Known rows, with every way that one mark hangs from another:
U{D H}: 26  -26  -14  -26  -15  -9  14  -18  42  5  -14  2  5  -9  2  31  -36  53  -20  -16  -8  -7  30  -30  6  -4  14  -41  4  -15  14  -7  13  -16  21  -4  -21  1  -28
K{U{D H{W}}}: 14  -12  -21  -20  14  -18  18  1  30  6  -32  -2  12  -31  -29  10  2  17  -3  6  17  -24  21  6  -12  -33  25  -52  29  -15  14  5  -1  0  26  -18  -18  34  10
K{U{H M Z}}: 12  2  26  13  9  -25  22  10  9  -24  -23  -5  24  -24  -7  -7  5  14  41  13  11  -24  8  14  -27  -36  -8  -58  15  -9  26  -17  1  -31  28  -27  -11  30  0
V{U{G H M}}: 6  -23  3  -5  -12  -9  23  -5  19  -18  -9  -11  27  -13  12  22  9  5  7  14  1  3  39  -11  -18  -26  7  -27  2  -20  9  -34  -7  5  -5  -26  -4  -15  7
K{U{G{W} H Z}}: 1  -6  24  4  -11  -20  21  6  23  -4  -27  -33  19  -4  8  -10  6  -7  16  22  -1  0  15  -5  -13  -41  0  -49  25  21  -7  -18  7  -25  38  -12  -22  52  8
U{H{W}}: 11  -11  -16  -8  22  -1  34  6  32  -11  -13  0  2  -7  -2  24  -32  7  -9  -31  -17  -20  13  5  8  -22  10  -31  26  -23  0  30  -12  -13  3  -30  -32  18  -8
F{A{Q{V{U}}}}: -15  -11  -51  44  45  9  26  -18  -19  -6  -12  37  -3  16  -12  74  -4  24  -5  6  -13  -43  4  -27  47  -21  31  2  -47  -16  -14  20  -9  -7  -27  -54  20  -24  -54
Z{U{D G{W} H}}: 12  -30  -32  6  -10  0  21  -10  34  8  -15  -25  -1  17  27  6  -30  9  -36  6  -4  -11  37  -34  7  -36  -2  -29  -1  9  10  -24  -2  -6  41  -13  -11  -11  -20
F{A{Q{V}}}: -13  0  -43  43  55  2  23  -17  -21  -4  -15  44  -9  20  -11  73  -13  24  -10  -1  -23  -54  -1  -24  55  -26  26  6  -42  -8  -12  32  -14  -14  -23  -49  15  -10  -62
X{Z{U}}: 5  34  -34  34  15  9  42  22  0  6  -11  13  8  24  -7  11  -42  -33  -6  -33  -11  -41  -6  -1  23  3  -13  3  -23  -20  -10  23  18  -56  12  -36  15  13  -13
M{U W{G}}: 9  1  -26  -22  38  -10  35  -10  9  -10  -29  20  -2  7  25  6  -32  28  -25  -27  -19  27  31  -13  3  -23  2  -28  -3  11  -23  24  1  -15  19  -2  -4  5  5
Q{V}: -9  -2  -20  3  20  12  17  14  -12  4  -35  6  -2  11  -13  51  -18  -6  8  -25  -19  -22  -16  -41  31  -12  19  14  -13  -10  -27  36  -2  -16  -12  -36  9  -27  -38
K{U{G M{W}}}: 11  11  19  -4  43  -38  20  7  -10  -3  -46  11  18  -30  -19  9  37  -20  17  26  9  -10  19  4  -12  -54  8  -30  11  6  2  -12  -14  7  5  -15  8  29  15
X{Z}: 15  33  -17  18  12  -3  37  16  7  11  -12  18  16  11  -22  25  -28  -26  2  -35  -22  -32  -10  -5  26  11  -7  9  -12  -22  -22  34  29  -51  -6  -25  6  25  -16
Z{U}: -5  16  -55  16  31  8  33  16  3  0  -23  18  3  13  14  16  -31  -11  -10  -18  -13  -28  1  -15  31  -16  3  -12  -5  -5  -3  24  -5  -38  23  -44  1  -18  -28
D{U}: 1  25  -62  -16  23  -1  34  -10  -8  23  -35  24  -3  12  -10  21  -13  -21  23  -15  -16  -13  -10  -12  33  12  12  -16  21  10  -8  30  -4  -37  -12  -39  3  -36  -7
U{D H K M Z}: 20  -27  50  7  -47  -17  20  -17  13  -37  0  -35  10  -36  -14  -1  -50  23  8  -7  15  -24  40  -32  -35  -30  -15  -70  -11  -7  28  -48  13  -16  26  9  -5  -18  -31
U{D K}: 6  2  -17  -20  -18  -8  14  -8  9  9  -22  -4  13  -26  -33  27  -44  2  -29  -15  -6  -24  24  -49  22  -11  19  -23  -8  -8  -20  6  22  -11  5  4  5  -25  -34
F{A}: 17  18  -48  17  51  -17  31  -2  -11  -11  -11  41  11  5  12  52  -5  14  -13  -21  -19  -33  4  -15  47  -12  8  -24  -6  -4  -15  20  12  -28  -5  -43  3  1  -48
D{U{M}}: 14  19  -49  -1  36  -12  35  -5  -17  11  -30  28  6  3  -18  18  3  -27  39  -9  -2  -25  -7  -6  15  -6  -4  -17  19  -2  12  17  -9  -24  -20  -44  10  -54  -8
C{Z{U}}: -7  26  -55  20  27  24  42  27  10  8  -34  13  23  19  -7  18  -31  -7  -2  0  -26  -30  9  -8  20  -7  -4  -28  -21  22  4  22  13  -37  18  -32  -13  15  -32
F{A{Q{V{E U}}}}: -12  -19  -48  56  39  10  26  -23  -8  -12  -19  40  -3  12  -6  72  -10  20  -12  0  -5  -45  9  -23  42  -12  37  -6  -40  -8  -6  31  -14  2  -35  -47  26  -8  -49
H{W{G}}: -14  5  -58  9  31  4  33  28  5  2  -10  1  17  -8  -21  16  -19  -48  -1  -11  -15  -28  6  9  18  -15  16  -26  37  10  -13  65  -28  -10  3  -33  -7  -3  1
X{Z{U{H}}}: 10  24  -14  24  2  11  42  13  12  -2  -7  5  3  26  4  2  -52  -6  -11  -35  -14  -36  5  7  13  -1  -12  -10  -25  -25  4  9  15  -58  20  -31  4  19  -10
W{G}: -16  11  -46  1  7  6  21  15  4  7  -16  9  29  7  2  14  -31  -14  2  -2  -26  -15  11  -8  26  1  17  -26  19  19  -15  48  -15  -31  10  -20  3  -17  -12
Q{V{E U}}: -5  -32  -25  18  -6  25  18  4  9  -9  -43  2  7  -4  -3  52  -15  -13  0  -20  13  -7  0  -39  12  10  36  -2  -14  -8  -23  33  -1  12  -30  -34  23  -19  -15
C{V{U{M{W}}}}: 21  -10  -37  6  33  7  25  7  -18  -31  -33  23  37  -2  -16  53  26  -8  4  -6  9  4  -2  -17  14  -22  21  1  -27  -28  1  -8  3  10  -17  -35  33  -30  -22
U{H K Z}: -9  1  48  -5  -39  3  28  -5  11  -31  -7  -34  3  -12  10  -4  -71  10  -3  -29  -20  -11  21  -24  -5  -17  2  -58  -5  -3  -10  -10  11  -48  24  -2  -20  17  -20
V{U}: 1  -9  -53  -4  7  4  30  9  13  1  -17  13  30  -11  -2  44  1  -2  6  -7  -1  2  7  -27  20  6  16  -14  -3  -17  -25  14  13  -15  -13  -36  7  -22  -13
K{U{D{W}}}: 13  -4  -39  -26  13  -24  5  -6  7  29  -30  14  12  -33  -44  14  16  9  8  16  19  -24  11  -22  7  -7  27  -39  11  -12  -9  22  32  -5  22  -17  -5  -3  0
D{U{K M} W{G}}: -13  11  -44  -25  -5  -6  23  -24  -42  20  -14  -2  0  -6  -42  -21  -25  -48  25  5  7  -37  19  -18  6  6  16  -48  15  4  -7  37  -5  -3  -9  -26  13  -106  20
Z{U{D}}: 5  -3  -62  11  15  4  25  3  12  7  -21  12  -2  2  5  21  -25  6  -17  -10  -1  -26  13  -31  23  -10  6  -23  -9  -1  7  6  2  -25  30  -30  6  -26  -33
A{Q{V{U{G}}}}: -39  -18  -23  28  12  21  15  -12  -1  12  -24  7  -7  11  -26  60  -13  -5  7  22  -23  -24  9  -34  29  -22  39  27  -42  -9  -17  29  -28  0  -28  -38  16  -20  -28
D{W}: 10  1  -41  -21  21  -11  17  -5  1  19  -13  22  -1  -11  -20  27  -15  -1  2  -20  -13  -22  1  -34  29  15  16  -19  4  -23  -31  56  30  -15  0  -28  -19  -32  -20
C{Z}: 2  23  -40  4  23  12  35  23  16  12  -33  18  32  8  -21  33  -22  4  9  -5  -34  -23  7  -14  22  4  1  -22  -11  18  -9  35  23  -33  -3  -21  -21  26  -34
U{H K M Z}: 6  -5  62  14  -27  -13  29  -2  0  -45  -1  -30  14  -23  0  -5  -50  6  19  -19  -3  -25  24  -17  -24  -37  -20  -59  -7  -13  14  -26  3  -32  16  -7  -11  -8  -22
V{E U}: 11  -26  -48  16  -3  9  30  -3  37  -6  -33  17  27  -20  7  36  -12  -9  -8  -20  15  5  14  -21  11  23  26  -28  11  -2  -13  34  5  5  -24  -25  11  9  -5

Rows:
-6  1  -41  9  1  2  14  2  10  12  -20  -1  -8  2  12  15  -18  -12  -25  9  -9  -17  26  -26  14  -24  12  -18  -7  18  11  -11  -7  -19  35  -19  3  -9  -21 -> Z{U{D G}}
26  -8  -12  22  32  -29  23  15  7  1  -16  -6  33  2  -10  25  21  -41  10  10  -11  -16  12  -28  11  -48  -25  4  19  6  -10  3  -4  9  -6  -21  -4  -19  -20 -> U{G{W} M}
-32  -9  1  -6  -23  21  13  7  -20  -4  -33  -27  4  -4  -12  43  -15  -31  -5  -1  -11  -6  14  -50  13  -20  38  9  -25  -8  -39  -3  -4  9  -20  -26  24  -39  -9 -> Q{V{U{G K}}}
14  -12  -6  5  -11  -3  23  -9  7  -20  -14  -12  5  -10  -2  -2  -50  15  -24  -13  11  -43  40  -23  -8  -41  -5  -46  -17  -20  31  -29  -6  -9  30  -18  4  -46  -24 -> Z{U{D H K M}}
15  -26  81  13  -3  -24  31  -12  6  -43  -10  -23  -10  -19  30  1  -13  8  17  6  -1  13  38  -8  -38  -46  -16  -61  -6  15  22  -47  -19  -7  20  5  -13  37  -4 -> U{G H M{W} Z}
0  11  29  29  -5  -16  29  15  -19  -33  -9  -15  19  -28  -21  4  -29  -37  29  -15  -1  -32  5  -27  -7  -30  -20  -34  -6  0  -5  -6  8  -34  4  -16  5  -19  -31 -> U{K M Z}
15  -39  0  8  -23  -4  27  -2  35  -20  3  -27  -8  -26  -3  14  -35  14  4  -14  8  -9  19  -15  -20  -11  2  -64  13  4  19  -8  4  -17  32  -9  -29  29  -20 -> U{D H{W} Z}
2  -16  6  20  -26  -2  20  -7  18  -21  -31  -11  30  -36  -8  13  -10  -40  -13  4  18  -6  44  -23  -15  -14  19  -29  6  4  -1  -3  -10  25  -27  -6  23  -4  13 -> V{E U{G K M}}
29  -37  3  42  -15  -32  18  2  15  -8  0  -30  21  -18  -8  15  17  -34  25  26  15  -8  21  -47  -19  -36  -31  -28  10  33  9  -36  14  5  23  3  0  -11  -32 -> U{D G{W} M Z}
24  -13  24  35  33  -25  41  9  -12  -35  -17  10  7  -27  5  20  -4  -11  38  -13  12  -5  3  -19  -9  -26  -23  -42  -10  6  3  -7  -1  -18  0  -14  8  3  -31 -> U{M{W} Z}
-1  3  -45  23  20  2  31  15  8  10  -23  -9  7  23  18  9  -17  -35  -21  0  -15  -18  11  -26  30  -36  -5  -3  3  17  -17  11  -5  -18  25  -31  -3  -12  -22 -> Z{U{G{W}}}
24  -7  28  -41  22  -19  30  -29  31  -17  -33  4  -23  2  43  6  -26  53  -40  -28  -24  40  50  -12  -16  -44  2  -25  -6  -2  -13  -17  3  -4  26  8  -27  44  11 -> M{U{G H} W}
-4  4  -44  -16  -1  -3  32  -23  -25  20  -11  8  -25  -1  -12  0  -14  -27  44  -8  2  -11  -10  -26  14  32  13  -46  12  11  -15  33  24  -36  4  -36  -10  -51  2 -> D{U{Z} W}
4  -35  -9  3  -26  14  35  -9  40  -25  -28  -21  18  -34  -6  11  -46  -14  -31  -27  20  -9  36  -10  -12  -2  30  -53  16  -19  -9  23  -6  23  -23  -15  -2  14  15 -> V{E U{H{W} K}}
10  -40  -33  7  -34  4  10  -20  42  4  -30  -3  16  -31  3  35  -3  -10  -23  8  19  16  41  -36  -7  17  34  -32  9  17  1  0  4  24  -12  2  11  16  3 -> V{E U{D G}}
-31  -21  -36  30  18  22  19  -11  0  9  -26  18  -1  12  -33  63  -17  7  10  9  -16  -30  0  -36  34  -16  34  24  -43  -21  -18  40  -19  -5  -31  -44  16  -33  -38 -> A{Q{V{U}}}
3  -15  -26  -20  4  -12  16  4  26  7  -27  -12  20  -25  -26  -1  -5  9  -4  17  15  -25  27  13  -15  -30  30  -60  33  -1  17  10  -12  0  31  -14  -13  26  17 -> K{U{D H{W{G}}}}
19  -14  -4  6  4  -35  7  -1  -4  2  -19  1  14  -43  -41  3  30  -3  44  27  38  -30  9  -16  -27  -17  1  -59  7  -2  14  -7  28  -8  30  -17  1  -8  -4 -> K{U{D{W} M Z}}
-26  -34  -30  44  13  27  18  -19  14  3  -34  19  -2  7  -26  60  -27  4  1  4  -4  -28  4  -34  28  -3  42  16  -35  -12  -10  54  -27  7  -38  -36  20  -11  -32 -> A{Q{V{E U}}}
-17  29  -40  17  14  23  35  25  7  9  -33  1  17  21  -1  11  -23  -15  -6  14  -36  -24  19  -6  11  -16  1  -25  -20  34  4  10  5  -32  22  -24  -15  28  -21 -> C{Z{U{G}}}
-13  8  -3  -9  -16  8  45  -12  -8  -11  -17  -27  -17  -6  -7  -14  -53  -34  18  -21  -5  -18  7  0  -5  -11  9  -60  20  11  -2  2  -12  -33  4  -27  -12  -13  10 -> D{U{H{W} K Z}}
15  -38  -21  4  -18  12  28  -16  52  -16  -30  3  23  -17  23  26  -29  21  -15  -21  13  10  30  -16  -2  18  26  -46  10  -13  2  16  1  4  -14  -20  -4  17  2 -> V{E U{H}}
-6  36  1  -31  -1  -11  15  -9  11  -4  -22  -3  -4  -1  5  4  -31  1  -34  -23  -39  6  33  -26  3  -43  2  3  3  -1  -29  3  18  -28  24  -4  -20  17  5 -> M{U{G K}}
17  -9  13  -6  -11  -15  26  -12  41  -19  -6  -26  -3  21  46  -6  -25  24  -12  -17  -29  27  27  -22  -18  -38  -27  -18  14  12  -11  -19  26  -33  47  -6  -44  36  -3 -> M{U{G{W} H Z}}
-3  5  -40  -5  4  19  12  7  -8  -14  -28  6  32  10  -10  50  22  -22  -8  5  -19  11  1  -15  21  -16  38  13  -17  -10  -7  -5  5  -6  -3  -32  19  -8  -14 -> C{V{U{G}}}
25  -43  -13  18  -9  0  29  -13  44  -29  -24  8  30  -24  14  23  -12  17  3  -15  27  -3  31  -10  -19  3  8  -47  10  -23  20  3  -4  16  -19  -24  4  -2  3 -> V{E U{H M}}
30  7  -20  39  20  -6  44  9  -3  -1  -14  14  5  2  -17  11  -26  -20  -2  -22  18  -37  10  -10  0  -8  -21  -13  -38  -20  10  -9  17  -23  8  -19  31  -4  -17 -> X{Z{U{D M{W}}}}
-29  21  46  8  -37  -3  18  5  -10  -15  -14  -36  1  -19  3  0  -41  -47  -4  -1  -30  -4  20  -32  2  -27  9  -29  -1  34  -24  -7  2  -38  21  4  -4  28  -11 -> U{G K Z}
6  10  -5  17  -21  8  31  -1  17  8  -7  -10  -5  17  4  0  -44  -9  -22  -13  -10  -29  25  -5  0  -8  -5  -13  -24  -10  14  -19  14  -39  30  -11  4  28  -2 -> X{Z{U{D G H}}}
7  7  -10  -49  -22  -19  0  -30  13  13  -12  -10  -18  -17  -10  2  -27  17  -41  -11  -18  4  48  -47  -7  -23  11  -10  -4  -6  -23  -1  41  -4  33  11  -21  -14  5 -> M{U{D{W} G K}}
-16  -34  2  9  -25  24  22  4  0  -22  -16  -24  0  4  11  38  -23  10  25  -12  5  -1  2  -41  -2  -3  20  -19  -27  -12  -18  -9  2  -14  -4  -35  7  -23  -21 -> Q{V{U{H Z}}}
11  0  -57  17  19  7  32  12  5  12  -20  11  18  0  -28  12  -16  6  9  14  1  -45  22  -23  -3  -3  -10  -42  -30  10  21  8  24  -9  19  -25  -9  -23  -34 -> C{Z{U{D{W} M}}}
-1  1  -1  17  13  -4  25  4  7  -18  -13  -6  -1  9  26  -4  -18  -3  -7  4  -12  -24  32  0  -9  -49  -8  -27  0  -6  32  -24  -28  -16  31  -31  -10  -9  -6 -> Z{U{G H M}}
2  7  0  10  8  2  35  3  -3  -26  -16  -8  8  1  7  -8  -52  2  -16  -21  0  -43  29  -9  -1  -44  -10  -36  -12  -24  19  -12  -14  -22  21  -32  2  -38  -19 -> Z{U{H K M}}
1  -32  -13  11  22  7  27  9  -20  -17  -35  3  8  -9  -11  54  9  -8  19  -9  17  -7  1  -43  5  -21  15  0  -32  -24  -22  0  -8  20  -32  -40  32  -53  -20 -> Q{V{U{M{W}}}}
1  10  15  -4  -18  -5  37  -19  -15  -21  -17  -17  -4  -4  -5  -15  -39  -14  36  -15  0  -21  11  -8  -13  -17  -8  -58  8  4  19  -22  -6  -36  0  -23  1  -39  -2 -> D{U{H K M Z}}
-15  32  -14  24  11  15  35  24  -8  -3  -32  -10  25  6  -18  0  -30  -30  -4  16  -25  -41  28  -11  -2  -38  -7  -28  -25  25  11  -6  0  -21  13  -20  -5  4  -19 -> C{Z{U{G K M}}}
-24  -16  -18  42  25  19  14  -17  12  8  -37  27  -12  10  -32  57  -35  5  -2  -6  -22  -40  -4  -28  37  -9  36  21  -27  -7  -5  70  -30  -3  -30  -30  9  0  -42 -> A{Q{V{E}}}
15  -19  -13  22  -13  2  29  -2  18  -24  -35  3  36  -37  -14  21  -19  -28  -5  -15  27  -15  28  -24  -7  -2  14  -35  1  -16  -4  14  2  18  -33  -19  26  -23  -2 -> V{E U{K M}}
-7  13  -47  -40  5  -9  18  -29  -20  39  -20  9  -27  2  -19  3  1  -35  17  5  -15  -9  9  -24  20  17  27  -27  18  12  -19  32  7  -11  -4  -29  -12  -48  21 -> D{U{G} W}
14  -24  -13  -7  0  -11  29  -20  12  -15  -18  -1  -14  -9  29  2  -34  33  -12  -13  5  35  40  -27  -20  -14  -4  -55  -11  33  -7  -10  17  -18  42  19  2  14  -6 -> M{U{D Z} W{G}}
18  -1  -31  -40  -4  -20  1  -28  24  17  -9  9  -18  -7  0  13  -5  28  -28  -6  -18  12  38  -39  -6  -14  5  -8  3  -4  -12  3  41  -8  37  -1  -29  -2  -1 -> M{U{D{W} G}}
-1  3  51  9  -6  -28  12  5  6  -20  -24  -18  18  -24  0  -16  15  -2  35  29  3  -16  22  15  -35  -50  -2  -56  19  9  27  -35  -7  -23  35  -16  -14  46  17 -> K{U{G H M Z}}
12  6  26  -14  14  -16  42  -13  0  -32  -28  -1  -19  -15  20  2  -48  16  -19  -42  -9  25  27  -30  -9  -31  -10  -37  -24  6  -34  -7  27  -26  22  8  -4  23  -10 -> M{U{K Z} W}
13  19  -40  28  3  7  37  10  8  13  -10  9  5  13  -13  15  -39  -21  -10  -25  1  -38  3  -12  18  9  -9  -2  -29  -15  1  8  27  -45  16  -25  19  5  -19 -> X{Z{U{D}}}
7  -2  -29  21  12  -10  15  4  -1  -1  -15  2  0  -7  2  10  -3  -18  -9  16  5  -29  30  -20  -5  -38  -3  -16  -7  9  31  -22  -15  -6  28  -24  9  -28  -18 -> Z{U{D G M}}
-10  32  20  14  -23  12  35  5  4  -3  -9  -21  -1  19  -3  -12  -63  -30  -28  -24  -23  -35  24  0  5  -18  -2  -12  -28  -16  -5  -11  8  -48  20  -14  8  25  4 -> X{Z{U{G H K}}}
-13  -3  -43  16  19  18  40  15  13  -12  -11  -10  0  13  18  -7  -48  -9  -18  -15  -9  -33  20  14  8  -28  9  -42  12  -1  13  24  -34  -24  33  -41  -12  -10  -2 -> Z{U{H{W{G}}}}
0  -18  3  -11  -46  -9  12  -18  -4  1  -1  -27  -9  -37  -34  7  -48  -9  -3  -9  10  -18  21  -62  0  11  12  -56  -17  3  -25  5  46  -19  25  8  -4  -29  -30 -> U{D{W} K Z}
5  -30  0  -5  -39  16  28  -20  41  -23  -32  -14  23  -24  9  14  -53  9  -32  -26  14  2  39  -24  -4  8  32  -51  1  -18  -11  9  4  7  -18  -9  4  5  6 -> V{E U{H K}}
